What can hang from each mark
safen: guvo kipum nivas
retak: bures fekom kipum komem nivas zuse
bures: retak
guvo: retak safen
zuse: retak
komem: retak
nivas: retak safen
kipum: retak safen

Each row was made from one small tree. Brackets hold a mark, then the marks that hang from it, in alphabetical order. Every link used is in the known rows. Write each row's tree.
Known rows
{safen guvo kipum nivas}: [ 12  23  -7 -10  22   7   5   7   0  23 -19  22 -13 -13  19  13 -22 -28
   6 -14  -3  41  35  19 -34  11 -23]
{nivas {retak kipum komem} safen}: [-17 -26 -10  -9  28  14 -20  20  37 -13 -26  -6 -17 -32 -21   4  -5  -2
 -20   9   8  -8   1   6  15  14   1]
{retak bures fekom {kipum {safen guvo}} zuse}: [ -7   3  16   4 -18  -4 -18  23   3  21 -19  -3   0  18   8 -18  10  24
  25  17 -22  -1 -28 -21  -7 -17  10]
{safen {guvo {retak bures kipum zuse}} nivas}: [  3  17 -10  17 -15 -12   1  26  -8 -15  -4  13  11  26   3 -18  -8  -9
  13 -29  -6   3 -12   0 -12   4   1]
{retak bures fekom kipum {nivas {safen guvo}}}: [  3   7  14  12  11   3 -27   1 -10   4 -39  18  -2  -4   7 -15   6  19
   1  16  -6   4 -19 -12 -18  -5  -1]
{guvo {retak bures komem zuse}}: [ 15  -8  -7  -9 -16 -23  13   7   3 -13  20 -14   0  30 -11   2   6   9
   1 -12  -1 -14  -3  -8  17  -1   8]
{guvo {retak kipum}}: [-28   0  -5  -4  -9  22   3  14   8   0   0  -6  -4 -15  -7   2 -17 -10
 -14  -7  11   9  20  17  -3  15 -21]
{zuse {retak bures kipum}}: [-28   2  -9 -18 -14  17   3  18  -4  -8   8 -13  12 -28 -12  -5 -25   4
  15  -7  -2   6  13  -8  -1   4   5]
{safen {kipum {retak bures fekom zuse}} nivas}: [ 32   8   7  16 -18  -5   4 -20 -18   4  19  10  10  21  31   1   6 -17
  16 -10  -3  10  14   7 -14 -28  20]
{komem {retak bures kipum nivas}}: [ -3   5 -11   2   1   7   7  -6  -5 -12  10  11  14   2  -8 -13 -20   3
   1   0   3 -17  -4   5 -17   1   4]
{bures {retak fekom kipum komem {nivas safen}}}: [-13 -11   6  36  35   3 -25 -17 -18 -18 -15  15 -11 -15  12  -9  30  -4
 -18   5   6 -16 -24  10  10  13  -6]
{retak bures fekom kipum komem nivas}: [  7   7  -1  24  12  -1  -4 -25 -17 -13 -14  17 -15  -5  18 -30   4  16
   2  -2   1 -29 -22  -6 -13  -1  -9]
{zuse {retak bures}}: [ -7   1   0 -31 -21   6  14   7  -1   6  16 -22  13 -24 -19  12 -18   6
  17   2   0  22  26  -9   1   2  10]
{zuse {retak bures fekom kipum komem}}: [-18 -12  -5  15  -8  15  -9  -6 -11 -11  -3   2  -4 -21  13 -18  -1  21
  12  -9   1 -11 -18 -12   6   3   2]
{guvo {retak bures fekom kipum komem} safen}: [-23 -29  -2  31 -28  16   4   2  11 -28 -39   5 -12 -11  -4 -15  10  25
  -7   8  10 -37 -14   2  19  10 -14]
{komem {retak kipum nivas zuse}}: [ -1  20  -3  -1  13   2   3  -9  -2  -3  30   7  11  26   6 -13 -14 -11
 -20  -8  -3 -14 -19   7 -13  -4  -6]
{komem {retak bures nivas zuse}}: [ 26  14   0 -16 -10 -20  17 -15  -5  -2  37  -4  19  35  -8  -1  -7   4
   3   1  -6 -11  -8  -8  -8 -14  14]
{guvo {retak bures zuse}}: [  8   3   2 -19 -34 -14  14   8   2  -3  27 -22  13  26 -13   9  -6   2
   4  -6  -2   5  15  -5   7  -8   9]
{komem retak}: [ -2  -7   0 -24  -9  10  21  -4  13  31  19 -13  -2 -13 -13  16 -21  -1
  -6  12   2  21  25  13  -7   4  -4]
{retak bures fekom kipum nivas zuse}: [ 16  26  17  12 -10  -3  -2 -19 -20 -11  11   3   6  23  24 -31   0   7
  -1  -4 -11 -16 -23  -8 -19 -21   2]
{zuse retak}: [-14   7   0 -32  -3  14  13   3   5  21  17 -23   3 -32 -13  17 -20  -8
  -2   1   4  32  30   2   2   9  -6]
{zuse {retak komem}}: [-10  -5 -10 -22  17   6  11  -3   7  13  12 -14  -8 -31  -9  12 -10  -2
  -4  -7   6  13   8  -5  12  16  -8]
{safen kipum}: [  2   8  -2 -32   9  18   7  -1   5  21   2  -4 -12 -17   9  22 -26 -19
  -4   3   0  27  47  19 -19   1 -23]
{guvo {retak bures} {safen nivas}}: [ -1  -5   0   6 -36  -7  39   8  10 -21 -24  -4  12 -19 -24   3  -5   0
   2  13  14   0  28  17  13  14  -1]
{zuse {retak bures fekom {kipum {safen nivas}} komem}}: [-18 -11  -6  40  -2   0   4  -2 -12 -23 -18  11   1 -31   8 -29  11  18
  28   7   8 -16 -27  -4  16   6  14]

Write each row's tree
[ -5  -7 -15  31  -7 -24  11  21   1 -37  -3   7   9  17  -7 -25  12   6
  13  -2   6 -33 -31   5  25   5  15]
{guvo {retak bures {kipum {safen nivas}} komem zuse}}
[-24  -4  -4 -10   4   2 -10  33  21  29  -1   0   3  18 -11   2  -7   4
   5  10 -16   0 -28  -4   0  -1  -1]
{komem {retak {kipum {safen guvo}} zuse}}
[ 20  19  -1  -5  11  -1  10  -5  -4  12  26   4   8   9  19  12  -8 -39
  -3 -15   1  17  28  21 -13 -13   5]
{safen {kipum {retak zuse}} nivas}
[ 15 -13  -5 -34  -7   2 -18  19  23 -18  -3 -16   8  14  -9  31  -8  -7
   0  10  -8   8  24  -1   4 -18  22]
{nivas {retak bures zuse} {safen kipum}}
[  3 -14 -12  12  14  14 -22  -9   4  17 -25  22 -29   5  27  23   5  -4
  -7 -21   6  18   1   5  -9  17 -32]
{safen {guvo {retak fekom komem}} kipum}
[  5   2  19  11   0   6 -12  -9 -12 -12 -23   7   3 -10   6 -18   7  17
  -4  23   0  -5  -5  -2  -7 -10   2]
{retak bures fekom kipum {nivas safen}}
[ 24   4   2 -21  -2 -26  14   5   2   3  21 -16  -7  18  -4  -9  -2  13
  10   0 -14 -12  -1 -16   4 -10   7]
{retak bures komem zuse}
[  9  12  10   0 -15   5   5 -31 -20  -3  10  -5  10 -13   5   0   2   8
  12   0   8  12   4 -11  -7  -1   7]
{zuse {retak bures fekom nivas}}
[-11   4 -12  21  24 -10  -4   7   7 -23   0   7  -2  23  -7 -13  16  -3
 -18  -1   8 -38 -41   0  19  11  -9]
{guvo {retak {kipum safen} komem nivas zuse}}
[ 24  21  20   3   4  -6   3 -34 -10  27  30  -7   5  22  13   0  17 -15
 -16   0   0   6  -5  -3 -10 -21   9]
{kipum {retak fekom nivas zuse}}
[ -5 -10 -14  -8  15  -3  -2  12  19  22 -14   3 -21  -2 -15  16  -1  -2
  -9 -16   4  16   3  -4   2  27 -20]
{safen {guvo {retak komem}}}
[  8 -23  10  -6  -3  11 -31   7   6  32 -25   8   2  -4   3  31  10   6
  10  13  -6  29  18  -8  -8 -17  14]
{nivas {safen guvo {kipum {retak bures fekom}}}}
[ -7   3  -4  13  53 -18 -34  17  -9 -10  -8  16  -3  21  -1  -6  23 -14
 -16 -18 -15 -19 -40  -7   9  10  -2]
{bures {retak kipum komem {nivas {safen guvo}} zuse}}
[ 19  -3  19  18  26 -26 -16 -24 -18  -7  12  -1  -5  18  15   3  43  -5
 -18   6  -5 -10 -26  -1  19  -4   8]
{bures {retak fekom komem {nivas safen} zuse}}
[ 26   0  16  -3 -14 -21   8 -15  -7   8  14 -12 -12  21  16 -13  11  21
  10   5 -12 -11 -12 -17   4 -18   6]
{retak bures fekom komem zuse}
[ 15   0  -7  -2  47 -15 -20  -7 -15 -22  10  10   0  23  11  22  21 -25
 -19  -8  -8 -12  -5  10  12   1  -1]
{bures {retak komem {nivas {safen kipum}} zuse}}
[ -9  -2   0   3 -20   5  40   3  16  -6 -23  -2   0 -28 -19   8  -4 -16
 -13  11  17   9  31  29  13  20 -19]
{guvo retak {safen nivas}}
[ -2  -4  12 -11 -31  10   5 -11 -10   9  12 -19   7 -23   2   5  -2  16
  20   6   1  24  16 -12  -2  -6   9]
{zuse {retak bures fekom}}
[ -8 -18   3 -19 -15  -4  13  16  19  30   8 -25  12 -21 -38  16   3  10
  26  31   4   6  24  -6  13  -9  32]
{kipum {retak bures} safen}
[-27  -7 -20   7  20  10 -14  23  14   9 -21  13 -21  -4  -7  -2  -6  -2
 -11 -24   6   0 -12   2  -2  27 -27]
{safen {guvo {retak kipum komem}}}
[  7  -6   5  11  -7  17   2 -29  -2  -1 -19  12   4  -5   3  14  10  -6
  -7  16   9 -16  19   2  -5 -12   2]
{guvo {safen {kipum {retak bures fekom nivas}}}}
